Every row comes from one small tree of marks. Brackets hold a mark, then the marks that hang from it, in alphabetical order. Every link used is in the known rows. Which tree was each row made from?
Known rows:
{X G {L {A C}}}: [ 4.20 -0.96  1.73  2.21  1.43  1.64  1.01  3.00 -3.84 -2.49 -1.40 -8.07
  1.15 -3.31 -3.46 -3.44  2.00 -0.40 -2.06  0.03  5.92  0.18 -0.01]
{C {A {G P}}}: [-1.60 -2.26 -0.90  5.00  1.40  1.38 -2.31  1.40 -3.84 -3.38  1.33 -1.54
  0.55 -3.32  0.19  1.36 -0.86 -3.38 -0.90 -1.51  3.39  3.76  0.15]
{C A}: [-1.62 -2.49  0.24  3.74  1.75  2.13 -1.45  0.95 -4.40 -1.46  0.67 -1.23
  0.66 -3.27 -0.09  0.72 -0.25 -3.59  0.41 -1.72  4.12  2.70 -0.79]
{X {G {A C} P}}: [-0.21 -1.17 -0.33  3.77  3.66 -0.44 -1.57  1.11 -3.89 -4.11  2.54 -4.93
  0.82 -4.96 -2.56  0.40 -1.21 -4.15 -0.09 -2.47  3.82  3.27  1.63]
{L X}: [ 2.13  0.61  1.04 -0.45  0.59  2.40 -0.77  1.74 -4.22 -0.80 -0.37 -1.42
  1.40 -5.10 -1.04  1.68  0.77 -0.24  2.57 -4.44  1.54  0.58 -3.74]
{P G V}: [ 3.53  4.19  0.30 -2.60  2.76  1.09 -1.17  1.00 -3.05 -2.20  1.67 -3.71
  1.53 -6.12 -0.51  0.15  0.75 -2.49  1.11 -1.03  0.43  4.02 -0.62]
{A {G P}}: [-0.10  0.21 -2.29  3.00  2.15  1.36 -2.70  0.71 -4.31 -3.43  2.03 -2.66
  1.81 -4.81 -0.56  1.97  0.36 -1.48  0.72 -2.26  0.88  5.01 -1.08]
{P V}: [ 0.52  2.21 -0.64 -0.48  2.65  1.23 -1.57 -0.72 -2.68 -0.85  1.12 -2.91
  1.82 -3.62 -0.95  2.19 -0.33 -1.66  1.87 -1.62  1.16  4.34 -1.82]
{V P}: [-1.77  0.85 -1.02  1.17  2.97  5.17 -3.32  1.85 -4.12 -1.43 -0.40 -0.12
  2.69 -4.86 -0.81  1.64  1.91 -2.74  2.65 -2.58  0.30  1.80 -2.46]
{P {G {A C}}}: [ 1.61  0.04  0.15  0.65  1.26  1.17 -0.71  1.90 -4.07 -4.08  1.68 -3.92
  0.83 -6.72 -0.99  0.96  1.12 -2.62  1.19 -1.53  2.85  3.37  0.02]
{V {D K} {P G}}: [-2.01  1.75 -2.63  0.23  2.98  6.37 -2.10  1.48 -3.26 -3.31  0.38  0.96
  0.93 -6.04  2.13 -0.15  2.71 -5.30  2.08 -3.30 -1.68  1.02 -3.14]
{A C {G P}}: [-0.13  0.65 -3.30  4.87 -0.36  1.07 -0.45  2.24 -1.83 -4.29  2.00 -4.69
  1.80 -5.04  1.15  3.08 -0.21 -0.77  1.38 -2.81  2.19  6.22 -0.53]
{A G}: [ 0.92  0.15 -1.36  1.90  0.67  2.43 -1.35  1.52 -4.90 -2.58  1.93 -4.10
  1.71 -4.20  0.84  1.62  0.96 -0.18  1.21 -2.15  1.59  4.09 -2.27]
{G {A C} {P V}}: [-3.25 -0.73 -2.16  3.63  2.79 -1.56 -3.12 -1.59 -0.69 -4.82  1.27 -2.09
  0.90 -3.95 -3.77  4.73 -2.41 -3.68  0.48 -1.44  2.51  5.74  1.29]
{C {A {G {P V}}}}: [-1.39 -1.32 -0.89  4.26  1.49  0.96 -2.36  1.07 -3.01 -3.45  1.27 -1.86
  0.50 -2.90  0.17  1.63 -1.47 -3.34 -1.17 -1.14  3.14  4.07  0.41]
{C {A G}}: [-0.84 -2.25 -0.18  4.19  0.29  2.10 -1.37  1.95 -4.45 -2.75  1.24 -2.59
  0.44 -2.85  1.09  1.14 -0.47 -2.41 -0.61 -1.44  4.02  3.16 -0.65]
{X {L A}}: [ 1.85 -1.75  0.76  1.36  1.56  2.42 -0.99  0.53 -4.17 -1.58 -2.74 -3.79
  1.57 -3.05 -4.53 -1.20  3.07  0.25 -0.81  0.50  4.19  1.00 -2.02]
{G {A C} {P {V D}}}: [-3.98 -0.88 -2.71  3.47  2.89 -1.66 -2.81 -2.39 -0.28 -4.39  1.18 -1.69
  0.61 -3.49 -2.37  4.45 -1.82 -4.41 -0.24 -1.77  1.85  4.99  1.25]
{L A X}: [ 2.67 -0.37  2.66 -0.71 -1.66  3.56 -0.52  2.93 -2.59 -2.69 -2.51 -3.95
  1.51 -4.18 -2.19 -0.33  0.35 -0.45  1.87 -2.29  1.75 -0.06 -3.16]

Write each row's tree:
[ 3.75  1.01  3.07 -0.62  0.29  1.91 -0.88  3.33 -1.96 -3.76 -1.64 -5.53
  1.27 -4.35 -3.08 -1.59 -1.15 -2.02  0.20 -2.16  1.56 -0.16 -0.94] -> {L A {X {G {P V}}}}
[ 1.94  3.83 -1.29 -2.19  2.70  1.90 -0.43 -0.06 -2.26 -2.86  1.93 -2.56
  0.37 -5.75  1.39 -0.15  0.87 -3.79  1.02 -1.77 -0.56  3.54 -1.58] -> {P G {V {D K}}}
[ 0.11  1.41 -2.27  2.12  2.23  0.76 -2.71  0.37 -3.12 -3.44  2.00 -3.02
  1.71 -4.24 -0.53  2.39 -0.40 -1.41  0.34 -1.78  0.43  5.42 -0.86] -> {A {G {P V}}}
[ 3.21  1.18  1.91  0.54 -1.36  1.65  0.67  3.93  0.04 -3.90 -1.56 -6.71
  0.98 -4.15 -0.87 -0.95 -1.13 -2.09  0.21 -2.85  2.09  0.08 -0.58] -> {L {A C} {X {G {P {V D}}}}}
[-2.88  0.49 -2.35  0.54  2.77  5.55 -2.59  1.14 -3.28 -4.52  0.48  1.04
  0.41 -5.53  1.16  0.62  2.16 -5.60  1.43 -2.83 -1.08  0.87 -2.45] -> {V {D K} {P {G A}}}
[-2.04 -1.38 -1.20  4.16  1.48  0.81 -2.33  0.62 -2.68 -3.13  1.17 -1.63
  0.29 -2.52  1.14  1.56 -0.95 -3.82 -1.59 -1.52  2.70  3.59  0.23] -> {C {A {G {P {V D}}}}}
[-4.37 -1.06 -3.28  3.89  2.73 -0.91 -2.48 -2.29 -0.13 -5.32  1.54 -1.20
  0.18 -3.70 -2.48  4.47 -2.39 -4.74  0.44 -1.88  1.75  5.46  0.56] -> {G {A C} {P {V {D K}}}}
[-2.12  1.30 -2.49  1.44  5.05  0.06 -3.35 -2.46 -1.92 -1.66  1.25 -0.36
  1.67 -4.38 -1.33  1.96  0.05 -4.27  0.73 -2.50 -0.41  4.55 -0.40] -> {G {P {V D}}}
[-4.07  0.44 -3.24  1.64  2.80  6.39 -2.28  0.50 -3.03 -2.43  0.12  1.60
  1.12 -4.29  1.90  1.21  2.03 -4.66  2.58 -3.71 -1.15  1.34 -3.92] -> {V {D K} P}
[ 2.76  0.26  0.36  2.25  3.11 -0.11 -0.32  1.33 -1.74 -3.13 -1.41 -6.81
  0.92 -2.99 -3.91 -2.72  1.06 -2.18 -3.36  0.10  4.27  0.99  1.35] -> {X {G {P {V D}}} {L {A C}}}
[-2.33  0.81 -1.51  0.26  2.20  4.19 -2.53  1.49 -2.63 -2.91 -0.22 -0.58
  1.37 -5.12  1.94  1.25  3.01 -4.80  0.35 -2.68 -0.36  0.19 -0.99] -> {V D {P {G {A C}}}}
[-3.62 -2.44 -2.20  4.94  2.70 -0.71 -2.98 -0.97 -2.26 -4.85  1.22 -1.45
  1.01 -4.75 -3.65  3.94 -1.23 -3.87  1.08 -2.03  3.03  5.24  0.82] -> {G {A C} P}
[-2.50  1.32 -3.13  1.90  4.91  0.79 -2.98 -2.37 -1.76 -2.51  1.50  0.14
  1.26 -4.46 -1.49  1.98 -0.55 -4.62  1.41 -2.69 -0.45  5.10 -1.09] -> {G {P {V {D K}}}}
[ 0.45 -0.87 -0.12  2.30  0.07  2.91 -2.20  1.75 -2.82 -4.53 -0.26 -5.18
  1.85 -3.83 -1.70 -0.29  0.25 -1.74  0.64 -0.17  1.20  3.88 -0.97] -> {L {A {G P}}}
[-2.92  0.64 -2.75  1.20  1.85  5.48 -1.78  1.61 -2.44 -4.66  0.40  0.32
  0.42 -5.64  1.72  1.04  1.90 -5.30  1.63 -2.97 -0.61  1.19 -2.26] -> {V {D K} {P {G {A C}}}}
[ 1.01  2.25 -0.54 -1.39  1.36 -0.14 -0.75 -0.09 -1.29 -3.56  1.66 -4.22
  0.29 -4.79  0.93  1.59  0.50 -3.59 -0.53 -1.13  1.09  3.11  0.41] -> {P {G {A C}} {V D}}
[ 1.52 -0.93  0.56  2.10  5.41 -1.75 -2.42 -0.58 -4.24 -3.24  0.07 -4.25
  0.44 -3.22 -6.42 -0.70  0.38 -2.39 -3.65 -0.08  4.78  1.17  1.68] -> {X {G A {P V}} L}
[ 1.31 -2.04  0.09  4.01  4.21 -1.26 -1.14  0.67 -4.22 -3.57  0.15 -4.73
  0.41 -3.97 -5.54 -0.46  0.80 -2.03 -2.97 -0.88  5.90  1.33  1.58] -> {X {G {A C} P} L}
[ 3.07 -0.76  0.74  3.28  2.96  0.53 -0.40  2.23 -3.09 -3.31 -1.30 -6.65
  1.21 -3.97 -4.80 -3.09  1.46 -1.76 -2.43 -0.12  5.12  1.16  1.13] -> {X {G P} {L {A C}}}
[-0.58  1.06 -0.34  0.70  2.04  4.22 -2.81  3.07 -3.57 -3.81 -0.05 -1.25
  1.95 -6.23 -1.03  1.56  1.86 -3.36  1.70 -1.89  0.88  1.77 -0.83] -> {V {P {G {A C}}}}
